What can hang from each mark
z_891: z_225 z_459 z_499 z_890
z_890: z_499 z_518 z_679
z_679: z_459 z_499 z_891
z_518: z_225 z_459 z_891
z_429: z_518 z_890
z_223: z_499 z_891
z_459: z_223 z_679
z_225: z_429 z_499

Every row comes from one small tree of marks. The marks that hang from a mark follow it in brackets, in the order of their numbers. Every link used is in the known rows. Which tree was each row made from?
Known rows
z_891[z_225[z_429] z_459[z_223] z_499]: [  1.9  -6.8  10.8 -21.1   7.6  18.6 -28.9  32.3   2.0  -1.6 -24.2   2.8
  -8.5  14.3 -22.7  22.7  29.9   7.9 -35.7  26.7  -9.8  31.0 -11.5   5.0
   3.4  36.9]
z_225[z_429]: [  1.5  -4.7  11.2 -12.0  -2.5   8.0 -12.5  -0.8 -15.8   9.2   0.1  -4.1
   2.9   8.3  -9.8  -0.2  -8.7  14.4 -20.4  -3.3  11.4  13.2 -19.4   2.8
  14.3  21.8]
z_891[z_225 z_459[z_679[z_499]] z_890]: [  3.4  -0.7  -2.8 -22.0   6.5  13.7 -26.0  36.0   9.1   1.3 -23.5  -5.0
  -7.1   8.6 -28.5  16.1  28.5 -16.0 -27.6  35.0  -1.3  27.2  -8.1   8.7
 -19.5  10.2]
z_679[z_459[z_223]]: [ -3.3  -4.5  14.1 -16.1 -14.4  15.6 -14.5   7.2 -10.6  11.1 -18.6 -18.8
   1.6   8.0  -7.1   8.0   3.6  19.3 -17.8  -2.0   5.2  21.7 -12.9   7.9
   7.5  -5.8]
z_518[z_459[z_223] z_891[z_225[z_429] z_499 z_890[z_679]]]: [ -6.0  -7.4   0.4 -22.9  -9.4  11.7 -20.7  37.0  -0.2 -13.4 -24.2  -6.7
  -9.1  10.6 -19.4   5.7  24.7  14.9 -50.4  41.1  -3.6  28.7  -8.7   3.9
 -12.0 -24.6]
z_518[z_459]: [ -4.6  -1.2  12.3  -7.4  -7.9   8.8   1.7  -4.1 -11.2   5.4 -11.4 -12.8
   0.3  10.2  -1.8  -8.1  -7.8  16.3 -16.1  -0.1  12.5  16.0  -8.3   1.7
  -1.6 -13.0]
z_225[z_429[z_518[z_891]] z_499]: [ -1.7 -15.2  18.8 -21.0  -3.4   8.6 -15.1  27.7 -15.9  -1.7  -7.3  -1.2
  -1.6   7.0 -16.6  -0.4 -14.6   6.2 -41.0  15.7   2.5  22.9 -29.7  12.1
   0.9 -14.9]
z_225[z_429[z_890[z_679[z_891]]] z_499]: [ -2.1  -8.6   2.2 -23.6  -5.3   8.0 -29.8  21.5 -11.5   0.1   6.8  -8.8
  -1.1   3.4 -16.6  -3.8 -32.3  21.8 -22.6  -5.9   1.6  16.6 -25.1  19.3
   4.5 -27.4]
z_890[z_518[z_225[z_499] z_891[z_459]]]: [ -3.8  -5.2   4.7 -19.4  -3.0   5.5  -5.0  30.3  -2.7 -14.6 -29.0 -12.4
  -5.7  12.9 -17.3  -3.5 -10.3  10.2 -29.5  13.1  -6.5  20.0 -13.6  16.3
  11.9 -38.0]
z_223[z_499 z_891[z_459[z_679] z_890]]: [ -8.0  -0.8   0.9 -21.2  -6.6   9.5  -6.5  36.2   4.7   0.1 -17.9  -2.7
   2.7   8.3 -19.3  -0.3  -7.2   7.5 -21.5  25.7   5.4  45.8  -6.3  11.8
 -12.0  31.4]
z_891[z_225[z_429] z_459[z_223] z_499 z_890[z_518 z_679]]: [  5.6  -2.7  -5.9 -24.9   9.0  14.6 -31.6  57.6  18.2  -9.2 -28.3  -0.7
 -12.4  13.3 -24.9  38.3  42.4  12.3 -45.6  40.2 -27.0  15.0  -6.3  12.0
  25.7  30.9]
z_459[z_223[z_499 z_891]]: [-12.4  -5.1  16.7 -14.1 -17.3  14.1  -1.8  30.9  -4.0   3.4 -11.5 -11.0
   6.7   6.3  -7.0  -4.7 -21.8  31.4  -8.7   4.6   2.9  39.8  -9.1  14.2
  -4.1   4.6]
z_518[z_891[z_225 z_459 z_890[z_499 z_679]]]: [ -2.0  -0.6 -13.4 -21.0   2.8  15.4 -14.5  50.7  10.4 -11.4 -18.4 -12.2
  -8.3   8.9 -26.9  10.4  16.3  -6.2 -25.6  19.2 -21.1  19.0  -1.1   6.0
   4.9 -19.3]
z_891[z_225[z_429] z_459[z_223[z_499] z_679] z_890[z_518]]: [  4.0 -10.3  -5.2 -24.0  -7.7  13.1 -31.8  56.3  10.6 -10.9 -25.3   2.6
  -9.4  11.8 -30.7  24.7  39.7   8.4 -38.3  48.7  -7.0  34.6 -16.8  18.4
   0.9  46.5]
z_518[z_225 z_459[z_679]]: [ -4.2  -4.8  12.7 -12.2 -17.0   5.3   1.9   2.9 -18.0  -6.0  -9.1 -14.4
  -1.4   8.1  -7.8 -19.2   1.0   6.3 -26.1  15.5  24.1  15.3 -14.0   3.1
 -17.3 -19.4]
z_223[z_499 z_891[z_225[z_429[z_518[z_459[z_679]]]] z_890]]: [ -9.2  -5.5   7.9 -23.8  -6.5   3.8  -1.4  44.2   1.8  -2.8 -12.0  -1.2
  -4.3  12.9 -11.9  -4.2   4.6   1.7 -35.2  36.7  15.3  36.9 -15.3  16.1
 -16.1   9.6]
z_891[z_225 z_499 z_890[z_518]]: [  2.6  -1.1  10.7 -19.4   9.9   6.4 -10.6  28.3  12.3   8.3 -35.2  -4.5
  -8.2  12.4 -13.6  27.1  32.1  -2.0 -31.9  22.6 -21.4  11.9   1.3   3.9
  15.4   9.0]
z_679[z_499 z_891[z_225[z_429] z_459[z_223]]]: [ -4.4   5.5   0.8 -22.5  -1.2  13.9 -33.4  33.5   6.1   6.3 -23.9 -16.8
  -5.0  13.4 -21.6   0.9  -3.9  13.9 -17.9   3.7  -0.8  23.7 -16.8  22.5
  -5.1 -17.6]
z_225[z_429 z_499]: [  2.7 -12.1  10.8 -18.1  -3.1  11.5 -20.0   4.5 -16.0   3.4  -6.9   0.1
   1.6   8.6 -12.3   7.3 -17.6  20.7 -28.7   7.0   7.4  18.6 -23.7   5.0
   6.6  12.0]
z_223[z_499 z_891[z_225 z_459[z_679]]]: [ -8.1  -2.5   2.4 -22.3  -4.5  13.9  -5.7  39.0   4.7  -6.9 -13.3  -3.9
  -1.2  13.8 -19.4  -1.3  -8.0   3.5 -14.3  20.6   8.0  47.9  -8.5  18.6
  -7.6   6.4]
z_459[z_679[z_499 z_891[z_890[z_518[z_225[z_429]]]]]]: [ -1.7   3.2   3.4 -21.4 -11.4  -2.8 -23.5  23.9  -0.5   9.1 -18.2 -20.1
   0.0   6.9 -19.9  -9.0  -2.6  10.0 -28.1   8.6   8.8   3.8 -19.8  21.1
  -1.4 -14.6]
z_429[z_518 z_890[z_679]]: [ -4.0  -7.4  17.9 -13.0   5.2   8.9  -7.1  40.7  -5.2   3.1  19.8 -13.2
  -2.1  -1.8 -11.2  -2.2  -3.5  -5.9 -15.9  -5.5  -7.5   5.6 -16.6  20.2
   4.6 -23.4]
z_891[z_499 z_890[z_518]]: [  1.1  -1.3  14.4 -15.3   5.2   3.4  -9.9  18.8   7.8  13.2 -32.6  -6.7
  -2.1   8.2  -9.8  21.0  18.9   9.8 -30.4  14.4 -18.3   7.6  -0.7   2.2
  17.9  22.7]
z_429[z_518[z_891]]: [ -5.9  -6.1  22.8 -12.4  -3.7   8.7   1.0  26.9 -11.5   4.0  -3.0 -12.0
  -0.9   4.5 -14.3  -8.9  -6.2  -7.2 -25.6   5.4  -1.7  20.5 -17.1  10.4
   1.7 -24.7]
z_891[z_459 z_499]: [ -1.5  -0.8  14.7 -14.7   8.3  12.5 -13.4  11.5   1.7   7.9 -23.6  -3.9
  -2.3  10.9 -14.4  12.5   8.4   4.5 -23.5   8.1 -10.0  23.2  -3.0   1.5
   7.6  29.1]
z_890[z_499 z_518[z_459[z_223[z_891]]] z_679]: [ -7.3  -0.8   2.1 -12.2 -13.1  11.9  -2.4  47.6  11.9  -8.1 -13.0 -27.2
   4.8   9.7   1.8   4.2  -3.7  51.5 -14.3 -12.1 -16.6  -4.2  -3.8  21.9
  37.9 -28.7]
z_223[z_499]: [ -8.1  -4.4  10.6 -10.5  -9.1   8.8  -3.1   8.7  -5.2   8.0 -13.1  -9.3
   2.4   7.8  -8.0  -4.1 -12.0  15.4  -5.9  -0.3   7.3  22.6  -7.9   9.5
  -0.7   9.8]

Which tree is each row?
[ -3.1  -4.1   5.5 -14.2  -2.1   2.8 -10.7  18.3 -15.7  -4.2  15.8 -11.4
  -2.5   3.9 -10.4 -13.3 -10.5   7.1 -18.0  -5.9  12.5   1.6 -20.6  12.0
   3.7 -14.2] | z_518[z_225[z_429[z_890[z_679]]]]
[ -4.6 -13.4  17.3 -15.0 -20.2   5.5 -18.7  21.2 -20.3 -10.3   4.8  -8.5
  -2.3   3.4 -12.6 -18.8   9.6  17.5 -33.6  18.8  25.7  20.9 -27.1  12.7
 -28.7  -7.3] | z_518[z_225[z_429[z_890]] z_459[z_223 z_679]]
[ -1.9  -5.8   6.4 -20.9   8.6   3.8 -21.1  29.9   6.5  -4.9  -8.4  -7.5
  -9.0  13.8  -8.1   9.9  17.7  14.2 -29.8   8.9  -3.9   3.9 -10.2  18.2
  18.6 -19.3] | z_891[z_225[z_429[z_890[z_518[z_459] z_679]]] z_499]
[ -4.1  -8.9   4.7 -17.1 -11.7   7.1  -9.9  36.1   6.5 -10.6 -24.1 -21.0
  -2.8  13.6 -12.7  -2.8  18.0  16.8 -24.2   7.7  -5.7   8.9  -9.2  18.0
  13.2 -42.6] | z_890[z_499 z_518[z_459[z_679] z_891[z_225]]]
[ -4.1  -2.6   9.6 -18.0  -5.9  17.8  -6.5  45.9   4.7   3.7 -17.1 -10.3
   1.4   6.2 -12.4  12.7   7.0  16.1 -20.8  11.4 -15.4  26.8  -3.9   5.1
  -5.3   3.0] | z_459[z_223[z_891[z_225 z_890[z_499]]]]
[ -5.9   4.7   7.3 -28.8  -4.6   7.3 -31.1  38.3   7.4  18.8 -30.8 -24.9
  -7.8  11.7 -15.4   7.9  13.4   4.0 -31.2  10.9  -1.5  14.1 -19.0  24.1
  -6.1 -28.2] | z_679[z_459[z_223] z_499 z_891[z_225[z_429[z_518]] z_890]]
[ -6.2 -10.5  -0.2 -25.2  -8.9  13.0 -29.3  44.3  -2.3  -8.1  -2.1 -19.6
  -4.2   7.7 -19.5   0.3   9.0  13.6 -22.3  -1.6  -3.2  17.0 -17.8  21.1
   7.6 -44.4] | z_518[z_891[z_225[z_429[z_890[z_499 z_679[z_459[z_223]]]]]]]
[ -0.2  -3.1  -6.9 -22.5  -7.0  18.6 -19.3  42.2   9.2   1.1 -20.8 -20.6
  -5.6   7.4 -15.1  25.1  30.2   9.3 -22.0  11.5 -19.4   5.4  -2.3   7.0
  11.3 -10.3] | z_891[z_225 z_890[z_499 z_679[z_459[z_223]]]]
[ -0.1   2.2   4.2 -26.1   0.4  13.1 -30.4  34.1   6.3   6.4 -34.4  -2.4
 -10.1  12.8 -27.2  15.2  19.1   3.3 -39.5  28.0 -16.2  35.3  -8.3   4.8
  -5.7  25.5] | z_679[z_891[z_225[z_429] z_459[z_223] z_499 z_890]]
[ -4.7  -9.7  17.8 -21.5 -13.4  13.9 -16.4  26.4  -7.2  -5.5 -14.7  -4.4
   0.1  11.7 -12.5  -0.2  10.5  24.6 -38.8  28.2  13.7  38.2 -15.7   9.8
 -12.2   1.2] | z_518[z_459[z_223[z_891[z_225[z_429] z_499]] z_679]]
[ -0.4  -5.7  -4.2 -29.1  -7.8  14.0 -20.3  43.4   3.2 -10.4 -15.7 -18.4
  -2.0  16.1  -7.9  20.4  -8.0  36.6 -29.5   7.5  -6.5  12.8 -17.9  27.2
  39.8 -38.2] | z_890[z_518 z_679[z_459[z_223[z_891[z_225[z_429 z_499]]]]]]
[ -0.5  -5.9   9.8 -15.6  -8.1  18.9 -28.8  32.7  -0.3   1.7 -13.2 -11.4
   2.3   3.8 -23.7   7.4  11.4  14.2 -21.5  16.6   2.7  30.1 -16.4  15.5
 -13.9  12.7] | z_891[z_459[z_223 z_679[z_499]]]
[ -2.9  -7.8  22.0 -18.5   3.7   2.9 -13.0  27.3  -7.7   8.6 -10.8  -1.1
  -3.4   6.2 -17.9   3.0  11.6  -5.5 -45.2  20.9  -4.1  18.8 -18.4   4.5
   0.7  15.9] | z_225[z_429[z_518[z_891[z_499 z_890]]]]
[ -5.9 -12.8  17.3 -21.8  -9.6  14.2  -6.8  48.9  -4.4  -9.1 -26.0  -6.1
 -10.3   7.3 -17.9   4.4  17.3  -2.0 -48.1  44.2  -8.2  35.5 -15.7   9.0
 -26.4 -40.9] | z_429[z_518[z_459[z_223] z_891[z_225[z_499] z_890]]]
[ -8.2  -4.2  10.0 -20.0   0.6   8.1 -11.0  49.3  11.7  -9.3  -8.5 -16.0
  -4.2   9.4  -5.0   4.9   4.7  27.6 -21.2   4.8 -10.6  15.5  -5.0  26.4
  12.0 -46.9] | z_429[z_890[z_518[z_459[z_223[z_891[z_225 z_499]]]] z_679]]
[ -6.1  -0.5   5.8 -25.5  -5.9  18.2 -12.6  32.6   2.1  -0.5 -16.2 -19.6
  -1.1  11.9  -8.8  13.3   1.7  19.3 -22.4   5.5  -6.5  22.0  -4.7  14.0
  17.9 -27.9] | z_890[z_679[z_459[z_223[z_891[z_225 z_499]]]]]
[ -0.3 -12.3   1.3 -20.5  -1.5   4.2 -23.7  25.7  -4.4  -9.3   0.5  -7.9
  -2.7   8.4  -6.2   3.2 -14.7  32.7 -29.8   2.7   2.0   4.0 -22.5  22.6
  19.2 -28.7] | z_225[z_429[z_890[z_518[z_459] z_679]] z_499]
[ -5.3  -7.3  19.7 -14.1  -4.3  15.6  -8.2  43.2  -6.2  -2.6  -9.9  -9.5
  -3.5   5.0 -21.5  -0.6   4.3  -2.5 -30.7  17.9  -9.3  33.1 -17.9  13.7
  -6.0  -8.6] | z_429[z_518[z_891[z_459[z_223]]]]
[ -1.7  -9.1   6.8 -24.1 -25.2  16.7 -22.1  27.8  -7.3  -4.2 -28.4  -8.8
  -5.1   7.3 -20.9   1.8   6.1  15.2 -40.0  37.2   1.8  40.3 -15.2   7.7
 -29.5 -26.1] | z_518[z_459[z_223 z_679[z_891[z_225[z_499] z_890]]]]
[ -0.5  -2.3   9.1 -11.5 -10.1   7.2  -5.9  22.1   1.1   4.0 -25.5 -12.4
  -2.1   7.9  -6.4  10.7  15.3  23.4 -29.1  18.4  -6.6  13.9  -6.6   6.1
   6.0   2.1] | z_891[z_890[z_518[z_459[z_223]]]]
[ -3.2  -5.5   6.8 -17.5  -9.9  11.0 -25.1  41.8   4.8  -6.3 -21.2 -17.8
   1.7   7.1 -23.2   2.5   6.0  19.3 -24.8  14.3  -4.5  24.6 -16.0  26.4
   5.5 -24.2] | z_890[z_518[z_891[z_459[z_223 z_679[z_499]]]]]
[ -5.1   3.3  11.3 -22.1  13.3  14.5  -3.7  30.2   6.7   1.6 -24.5  -4.5
  -3.5  16.3 -13.0   9.1  -1.9   1.6 -21.9  10.0  -9.0  36.2  -0.4   6.5
   6.5   1.8] | z_223[z_891[z_225 z_459 z_499]]
[  4.0  -4.6  -3.0 -25.0   7.2  18.7 -32.3  49.6   9.7  -7.6 -21.8   3.1
 -11.3  10.7 -27.1  31.8  38.4   3.3 -45.5  41.7 -19.3  25.6  -6.7   2.1
   5.5  38.0] | z_891[z_225[z_429] z_459[z_223] z_499 z_890[z_679]]
[ -4.9  -4.4   6.5 -13.9  -6.5  -1.2  -5.8  32.3  -1.2  -5.3 -15.4 -20.4
  -0.3  11.4  -9.9  -8.5  -1.0  22.1 -21.8 -10.8  -5.0  -6.4 -15.3  15.4
  27.9 -21.0] | z_890[z_499 z_518[z_225[z_429] z_891]]
[ -1.3   8.0  -0.1 -17.5  -2.4   9.7 -11.6  14.5   0.1  12.5 -24.2 -11.4
  -3.4   8.3 -19.9  -0.6  -9.1  -0.2 -20.0   6.5  -8.2  28.3  -6.4   3.1
  -1.6   9.2] | z_679[z_891[z_459 z_890]]
[ -7.3  -7.3  11.4 -15.5 -19.9   7.3 -17.6  32.1   0.1  -6.4 -23.5 -22.9
   2.5   7.9 -13.5  -8.0   4.7  30.6 -28.0  14.2   7.0  19.3 -16.8  24.7
  -1.1 -48.3] | z_890[z_518[z_459[z_223 z_679[z_499]] z_891]]
[-12.7   3.9  -5.2 -17.2  -9.2   1.8   8.0  36.6  11.6  -3.3 -19.0 -16.4
   2.1  12.1  -0.7  -2.5 -19.4  31.2 -16.2   9.8  -0.4  17.6  -0.4  19.3
  17.2 -15.0] | z_223[z_499 z_891[z_890[z_518[z_459] z_679]]]
[ -2.8  -5.1  11.3 -21.7   0.1   7.4  -4.9  45.8   3.2   0.7  -8.5  -6.5
  -2.7  11.0 -11.0   3.1  14.7   1.6 -36.1  21.4   1.2  18.7 -13.6  10.0
  -3.3   7.4] | z_223[z_891[z_225[z_429[z_518[z_459[z_679]]]] z_890[z_499]]]
[ -7.9 -11.6  12.4 -20.1  -7.2   7.5 -23.4  44.6  -4.6   2.3  11.5 -13.7
  -2.9   3.4 -11.2   0.7   3.5  15.5 -23.1   1.4   4.9  12.2 -25.7  28.7
   4.2  -1.3] | z_225[z_429[z_518 z_890[z_679[z_459[z_223[z_499]]]]]]
[  4.4 -12.6  12.4 -24.3  -0.3  20.4 -36.6  37.0  -0.8  -5.2 -18.9   5.4
  -7.2  11.1 -29.5  22.2  37.9   3.6 -43.4  37.6  -4.0  38.1 -17.4   7.2
  -6.0  42.1] | z_891[z_225[z_429] z_459[z_223 z_679] z_499]
[-13.1 -12.1  13.7 -20.0  -6.1   3.1  -0.8  47.3 -10.3 -18.5   3.0 -17.1
  -9.2   2.7 -10.4 -23.1 -13.5  -1.4 -34.3  14.6   2.5  12.0 -20.0  22.4
 -20.9 -85.4] | z_429[z_518[z_225[z_499] z_459 z_891] z_890[z_679]]
[ -5.5  -6.9   7.0 -20.2  -3.7  16.4 -18.8  54.7   1.4  -5.6   9.9 -12.1
   1.5   4.5 -11.8   3.7  -5.3  26.2 -16.0  -4.2  -8.0  19.1 -14.1  20.6
   5.7 -14.2] | z_459[z_223[z_891[z_225[z_429[z_890[z_499 z_679]]]]]]
